Every row comes from one small tree of marks. Brackets hold a mark, then the marks that hang from it, in the order of their numbers. Every link used is in the known rows. Which tree was each row made from?
Known rows
[j489 j318 [j552 j844]]: [-1.09 -4.57 -4.12 -0.80  1.03  2.05 -0.82  1.69  1.24 -0.61  1.42 -2.05
 -0.27 -0.07 -2.23  1.36  1.75  4.37 -1.64 -0.14  1.66]
[j489 j318 [j552 j694 j841 j844]]: [-0.32 -5.55 -5.97 -1.99  2.69  3.61  0.36  0.86  2.21 -0.40  2.82 -2.65
 -1.23  1.38 -0.79 -0.26  3.25  3.71 -1.56 -0.59  1.17]
[j720 [j489 j552]]: [-0.74 -3.70 -1.13 -1.29 -1.02 -1.74 -1.76  1.12 -2.34  0.93 -0.79 -2.59
  1.52 -0.23 -0.93  2.22 -0.65  2.63 -2.75 -0.48  0.36]
[j552 j489 [j694 j318] j841 [j844 j720]]: [ 1.28 -5.04  0.80  3.87  4.22  5.36 -0.53  0.58  4.09  0.88  4.58 -0.10
 -2.51 -0.69  2.79 -2.03  2.10  1.71  1.00 -2.89 -0.49]
[j844 [j720 j694]]: [ 0.18 -3.33  1.58  2.16  0.61  0.98 -0.16  0.55 -2.50  1.11 -0.87 -1.60
 -0.64 -2.58  0.15  0.98  0.68  3.48 -2.13  3.25 -0.09]
[j844 j318 j720]: [-1.80 -2.56  2.41  2.26  2.77  2.64 -0.48 -0.27 -3.88  2.84  1.08 -0.59
 -0.44 -3.38  1.39  0.45  0.87  3.60 -3.23 -0.24  0.85]
[j660 [j552 j489 [j841 j318] j844]]: [ 0.90 -6.42 -1.66  5.81  0.08  6.06 -1.85 -0.03  1.68 -0.94  3.40  0.33
  0.41 -2.49  1.57  0.62  0.68  1.11  4.78 -3.11 -1.07]
[j844 j318 [j720 j489]]: [-1.82 -3.02  2.69  0.94  2.12 -0.01 -1.91 -0.40 -5.86  2.35 -0.13 -1.79
 -0.53 -3.88  1.60  0.81  0.45  4.24 -5.40 -1.11  1.17]
[j720 j489 [j841 j318]]: [-1.16 -2.81  0.68 -0.31 -0.23 -1.76 -2.21 -1.68 -4.15 -0.14 -2.54 -1.93
  0.71 -4.36  0.43  1.67  1.27  1.26 -4.23  0.33 -0.80]
[j844 j318]: [-2.74 -2.07  0.56  1.11  1.23  2.93 -1.22  0.35 -2.25  2.49  1.36 -0.23
 -0.47 -1.90  1.16  0.41  1.44  2.84 -1.78 -0.62  0.46]
[j552 j841]: [-1.64 -3.89 -1.37  1.61  0.56  3.80 -0.10 -0.42 -0.86  1.82  0.71 -1.49
  0.59  0.07  0.66 -0.39  0.91  1.42  1.29  1.40 -0.04]
[j489 [j552 j844]]: [ 0.21 -4.25 -1.67  1.15 -0.04  1.63 -0.77  1.42  2.21 -0.45  1.65 -0.19
  0.69 -0.73 -1.72  1.51  0.40  2.59  0.23 -0.07 -0.52]
[j844 j318 [j720 [j489 j552] j694 j841]]: [-1.87 -3.38  2.80 -1.44  1.14 -1.68  0.16  0.69 -5.25  1.81 -2.41 -2.17
  0.24 -4.57  0.34  1.01  1.62  5.41 -7.76  2.35  1.38]
[j552 j489 j694 j841]: [ 0.75 -5.01 -1.83  3.29  3.84  6.32  0.16  0.58  1.32  2.13  3.06 -1.34
  0.36  1.94  3.43 -1.25  1.42  0.75  2.44 -2.49 -0.31]
[j552 [j844 [j720 [j489 j318] j694 j841]]]: [-0.46 -3.60  0.78  1.48  0.83 -0.20 -1.89  0.52 -2.13 -1.56 -1.06 -1.85
 -2.25 -5.35  0.09  0.49  2.39  4.75 -5.51  2.08  1.46]
[j552 j489 j844]: [ 0.39 -4.27  0.27  6.18  1.88  4.95 -2.50  1.64  2.36 -0.38  2.82  0.60
 -0.03 -1.49  1.36  0.27  0.62  2.14  2.42 -2.72 -0.36]
[j660 [j552 [j844 j318]]]: [-1.25 -2.93 -0.40  3.56 -1.16  3.63 -2.12  1.34  0.62 -0.42  3.99  1.27
 -1.22 -4.26  1.36  1.31  0.63  2.05  0.94 -2.28  1.13]
[j844 [j720 j489 [j841 j318]]]: [-0.01 -3.13  2.34  1.36  1.25 -1.27 -1.33 -1.74 -5.13  0.43 -2.01 -1.97
  0.84 -5.10  0.41  1.36  0.54  2.08 -4.79  0.72  0.08]

Which tree is each row?
[-0.39 -2.69  1.93  2.34 -2.52 -0.16 -1.68  1.75  0.28 -1.16  1.41  0.18
 -1.80 -5.98  0.61  1.49  0.48  2.32 -1.91  0.53  1.62] : [j660 [j552 [j844 [j720 j489 [j694 j318] j841]]]]
[-1.45 -2.82  1.36 -0.45  0.74 -1.42 -0.46  0.61 -5.29  0.48 -3.22 -3.64
 -0.76 -4.60  0.33  1.14  1.71  4.76 -7.24  3.59  2.53] : [j844 [j720 [j489 j318] j694 j841]]
[ 0.44 -5.96 -4.02  3.10  4.76  7.25 -0.99  0.69  2.68 -0.32  4.13 -1.67
 -2.00  0.79  2.72 -1.86  3.51  2.83  1.22 -3.31  0.74] : [j552 [j489 j318] j694 j841 j844]
[ 0.47 -3.18  0.29  2.61  3.96  3.37 -1.43 -0.25  0.18 -0.06  4.17  0.45
 -3.55 -3.80  2.36 -0.38  2.87  3.06 -2.89 -2.30 -0.35] : [j552 j694 [j844 j318 j720]]
[-1.01 -4.49  0.69 -1.12  2.88  0.35 -0.38 -0.47 -4.55  2.55  0.58 -2.48
  0.07 -1.78  1.32  0.30  1.08  4.21 -5.20 -1.36  0.88] : [j844 j318 [j720 [j489 [j552 j694 j841]]]]
[ 1.10 -3.30 -1.40  4.48  0.60  4.92 -0.57  2.38  1.54  0.68  4.34  0.05
  0.38 -1.02  3.39  1.46 -0.27  0.19  3.16 -3.65  1.54] : [j660 [j552 j489 j694]]
[-0.15 -6.20 -2.07 -2.70 -1.71 -1.90 -1.38 -0.14 -2.95  0.10 -3.27 -3.73
  0.39 -0.05 -1.70  1.44  1.71  3.90 -2.64  2.75 -2.26] : [j720 [j489 [j552 [j841 j318]]] j694]
[ 0.50 -4.72 -0.74  2.95  2.93  5.79 -1.09  1.09  5.33  0.77  4.81  0.34
 -2.45  0.64  2.45 -2.11  2.44  1.08  2.25 -3.36 -0.97] : [j552 j489 [j694 j318] j841 j844]
[-1.74 -3.45  2.69  0.01  1.05 -0.68 -1.56  0.16 -5.91  1.91 -1.49 -2.31
 -1.68 -3.92  1.12  0.80  1.54  5.43 -6.27  1.41  0.27] : [j844 j318 [j720 j489 j694]]
[-1.72 -4.39 -0.47 -4.40 -2.92 -2.85 -0.99  1.60 -0.55  1.38 -2.40 -3.10
 -0.70  0.68 -1.86  0.89  1.26  3.77 -3.44  3.04 -0.72] : [j720 [j489 [j552 j841]] [j694 j318]]
[ 0.82 -3.96  0.44  4.08 -1.19  2.12 -1.33  0.35 -0.15 -1.97  1.48  0.60
 -1.11 -6.18  0.47  1.63  1.09  1.99 -0.05  0.57 -0.09] : [j660 [j552 [j844 [j720 j694 [j841 j318]]]]]
[-0.65 -3.10  0.88  2.15  1.52  0.34 -2.08  0.10 -2.11 -1.18  0.13 -1.45
 -1.35 -5.34  0.28  0.69  1.54  3.68 -4.79  0.13  2.13] : [j552 [j844 [j720 [j489 j318] j841]]]
[-0.62 -3.74 -0.44 -1.81 -0.52 -2.34 -1.26 -0.95 -3.18  0.02 -2.62 -2.09
  2.16 -2.88 -1.02  2.31  0.83  1.75 -4.36  0.45 -0.77] : [j720 [j489 j552] [j841 j318]]
[-0.58 -5.70 -2.91  4.83  0.23  6.55 -1.20  1.85  1.73 -0.54  3.86 -0.82
 -0.14 -1.64  1.79  0.20  0.78  2.49  3.13 -2.91  2.25] : [j660 [j552 [j489 j318] j841 j844]]
